Known rows, with every way that one mark hangs from another:
[M V]: [ -7  30 -13 -12 -12  13 -33   9   0  18 -13  -5  14  12  20  -3  28   3
  -7  45  -8 -10  14  -2]
[Y [L V] M]: [ -4  43 -30  -8  17 -21 -20  -3   6   3 -13  -9   9 -56  21  12  27   2
  26  47  -8   6  19  -6]
[Y L]: [  7  23 -24  -7   6 -16 -31   2  -1  12 -15  -4   9 -37  20  -1  30   3
   2  47 -19  -4  18   1]
[R [H U] V [Y M]]: [  1  25 -41 -16  18  10 -15   3   3  -5 -19 -26   4 -55  29   4  25   6
  -1  38   3  -9  17  27]
[U Y]: [  5  29 -20  -6   4   3 -18   5  -4  13 -16   5   0 -19  16  -7  31  -2
   0  37 -11   3  14 -20]
[L [H C] V]: [ -6  19 -40 -10 -13  -6 -23   9  17   5  -7 -15  -1 -17  19  19  25  -1
   4  55  -8 -11  14  28]
[M [V C U]]: [ -9  29  -4 -11 -12  45 -32   9  -3  14  -6 -15   5  59  20  10  33   0
  -1  34   2 -19  19 -15]
[Y [L H V] M]: [ -5  48 -34  -6   2 -22 -24  -2  11  -3  -9 -15   2 -60  25  21  25   8
  33  53  -8   1  14   9]
[V C U]: [ -6  20 -19  -9   2  28 -22   8  -3  10 -10 -14   1  41  13   5  33  -5
  -4  31  -3 -15  22 -15]
[M [H U]]: [ 10   8 -22 -16 -14  -6 -12   5   2  14 -10  -5  12 -15  23  -6  30  -2
 -22  36  -4 -14  14  18]
[R V]: [  0  27 -36 -14   0   4 -24  17   3  12 -16 -12  11 -19  17   5  27   0
  -6  42  -7 -10  13   3]
[H C [M V] [U Y]]: [ 28  -5   3 -12 -15   9 -19  16  -9  15  -5   4  -1   8  28  -2  34 -12
 -13  43  -2  -9  15 -27]
[U [Y [M H V]]]: [ -4  40   5 -10  -6   8 -21  -2   4  18  -1   9   9 -22  28   7  36  10
  20  40  -1  -1  11 -23]
[R [Y M]]: [-23  24 -29 -12  31   4 -15  -3   3   6 -20  -6  10 -32  21 -11  28   6
   7  37 -11   4  28  -3]
[H C [M [V U]]]: [ 11  -3  -5 -10 -10  12 -33  16  -3  19 -11  -8   7  22  21  11  35  -6
 -10  48 -11 -23  20 -18]
[M [H [U Y]] [V C]]: [  9  22  12 -15 -29  41 -17   7  -2  16   8   0   2  39  31   4  36   1
  -6  31  12 -15  10 -16]
[H C U]: [ 14  -8 -29 -16   4  -8 -17   4   0  11 -10  -6   2 -12  20  -4  28 -13
 -17  38  -9  -7  23  13]
[Y [L H] [M [V C]]]: [-13  43  -1 -10  -9  11 -40   1   7   4   6 -11   3   3  31  22  32  11
  33  49  -5  -5  16 -13]
[L H [V [U Y]]]: [  6  47 -31   0 -13  16 -13   2   1  -1 -16 -16 -13 -16  18  19  28   0
  15  41   1 -12   7   6]
[L [H M U]]: [ 15   4 -24 -12 -22 -10 -16  20  -2   5 -16 -12   4  -2  23  -7  27  -5
 -22  47  -8 -13  10  -3]
[M H [V C [U Y]]]: [  1  32  12  -8 -22  49 -25   5  -1  18   3  -3  -1  45  25  17  40   5
   7  31   7 -22  12 -21]
[U [Y [M H [V C]]]]: [-12  39  13 -13 -10  28 -21   3   6  16   9   6   6  19  28  13  39   9
  25  35   6  -4  14 -39]
[U [Y M]]: [ -1  35 -19  -6  20  -8 -13  -1  -3   9 -13   6   0 -36  16  -3  31  -1
  21  35  -9  12  17 -35]
[R [H M U] V Y]: [ 14   5 -35 -15  -5  14 -17  23  -1   1 -23 -26   9 -27  29  -2  27   3
 -30  46   1 -23  11  16]
[L [H [U Y]]]: [ 18  24 -23  -7 -14   2 -12   3  -6   1 -12  -5 -10 -20  24  -4  27  -4
  -3  38  -3  -3   8   5]

Rows:
[ 14  38 -24  -5  -7  39 -24  14  -2   3  -9 -21 -12   9  18  26  36   2
   8  36   7 -22   7 -13]	[R H [V C [U Y]]]
[  9  35  -4  -2  23  11 -20  -8  -9   2  -4  -3 -11 -16  21  17  38  -1
  38  29  -4   2  24 -45]	[V C [U [Y L M]]]
[ -8  23 -28  -6   5   0 -31  -4   5   2 -17 -13   3 -47  30   2  28  13
   3  49 -19 -11  19  30]	[R [Y [L H]]]
[-20  37 -32 -11 -21  20 -22  16  14   1  -3 -19   1  29  19  16  25   2
   5  48   2 -13  10   6]	[L H [V C]]
[ 36  -5  -8 -10  -2 -16 -17  -8   0  13   1   7  -4 -56  32  11  37  -4
   2  39 -10  -9  18   9]	[M [H C [U [Y L]]]]
[  3  28 -11  -4   3  33 -17   5  -9   9  -9  -6  -9  31  14   7  36  -6
   6  28   0  -9  19 -33]	[V C [U Y]]
[  5  15 -20 -17   2 -13  -7  -2   5  10  -7  -3  12 -35  24  -4  30   0
   0  34  -2  -3  18   3]	[Y [M [H U]]]
[ 22   3   3 -15 -19  14 -19   0   2  19   3   5   1  -9  32   8  36  -3
  -7  39   1 -15  13   7]	[M [H C [U Y]] V]
[  7   6 -32  -6 -16  -2 -20  18   9   5 -13 -21  -3  -3  19  24  30  -7
  -2  54  -7 -24  14   7]	[L [H C M] [V U]]
[  4  29 -40 -12 -22   1 -12   8   5  -3 -13 -21   0 -12  22   5  21  -4
  -8  45   3 -10   8  31]	[L [H U] V]
[ 21 -22 -21 -16  -2 -15 -15  18  -3  14 -11  -5   6  -4  20  -7  31 -16
 -26  44 -10 -11  22 -12]	[H C M U]
[ 11  16 -20  -5 -15 -24 -33  15   2   8 -14  -8   7 -33  25   6  31   6
  -1  58 -21 -12  11 -10]	[Y [L [H M]]]
[-26  32 -14 -13  17  22 -26  -2   3  10 -15  -6  14 -13  26  -6  28   9
   9  40  -6  -1  24  -3]	[R [Y [M V]]]
[ -4  40 -40  -5 -15  11 -19   6   7   0 -17 -25  -3  -7  17  18  25   1
   4  45  -3 -18  10  25]	[L H [V U]]
[ 10  37 -15  -3  24 -19 -22  -8  -5   7 -11   6  -1 -63  22   3  34   3
  31  40 -14  13  20 -33]	[U [Y L M]]
[ 15  14  -2 -13   8   6 -17  -5  -4   9  -1   4  -5 -21  27   4  32  -9
  15  35   1   5  20 -16]	[H C [U [Y [M V]]]]
[ 15  14  13 -13 -23  37 -18  22 -13  12  -1   0   0  54  26  -4  34  -9
 -12  36   9 -10  12 -51]	[H [M [V C]] [U Y]]
[  5   6   4 -17 -25  30 -23  25  -7  13  -2 -10  11  64  25  -5  32  -8
 -23  41   6 -16  15 -34]	[H [M [V C]] U]
[ 15  28  -6  -1   8  21 -25  -2 -11   7  -7  -5 -10   3  20  14  38  -2
  17  31  -5  -8  20 -30]	[V C [U [Y L]]]
[  4  55 -24  -1   4 -16 -18  -5   5  -5  -7  -7  -8 -70  26  21  28   7
  43  50  -5   7  11  -8]	[U [Y [L H V] M]]
[ 16  -5 -19  -7 -10 -29 -35  14   7  10  -7  -5   3 -36  27  15  33   1
   2  61 -24 -14  16  -2]	[Y [L [H C M]]]
[ 18   5 -19 -12  22 -12  -7  -6  -4   6  -6   4  -9 -41  21   0  32 -12
  14  32  -4  11  24 -18]	[H C [U [Y M]]]
[  6  17  -5  -8 -15  17 -30  18  -7  17 -18 -11  11  26  20   3  33  -2
 -12  44  -8 -21  15 -24]	[H [M [V U]]]
[ -3  47 -12  -6  14   7 -16  -2   1   0   0  -3  -4 -22  22  18  33   0
  40  39   3   9  19 -40]	[U [Y [L [V C]] M]]
[ -7  27 -43 -11   5  19 -28  13   7   5 -22 -24   8 -37  24   6  27  12
 -11  48  -6 -19  12  31]	[R H V Y]
[ -1  27 -18  -8 -25   3 -28  22   9   1  -3 -18   4  10  25  22  30   3
   7  57  -5 -16  11 -17]	[Y [L [H M] [V C]]]
[ -1  28 -33  -8   6 -27 -26  -4  16  -1  -2 -13  -3 -65  26  30  27   3
  36  57 -13  -1  19  18]	[Y [L [H C] V] M]
[ 23   3 -24  -9  -9  -4 -15   1  -1   4  -5  -3 -15 -27  25   6  30  -8
  -1  41  -7  -5  14  13]	[L [H C [U Y]]]
[  4  11 -12 -10  13 -15 -13  -4  10  17   1  11   1 -47  23  12  37   2
  22  39 -11   2  19 -16]	[U [Y [M [H C]]]]
[ -2  12  -3 -13   1   6 -28  -5  11  19   0  -6   8 -13  26  23  37   4
  16  40  -6 -18  22   5]	[Y [M [H C] [V U]]]
[ 11  19 -35 -13  -2  10 -23   1   1  -6 -15 -24  -1 -59  37  10  25   7
  -3  43  -5 -17  16  44]	[R V [Y [L [H U]]]]
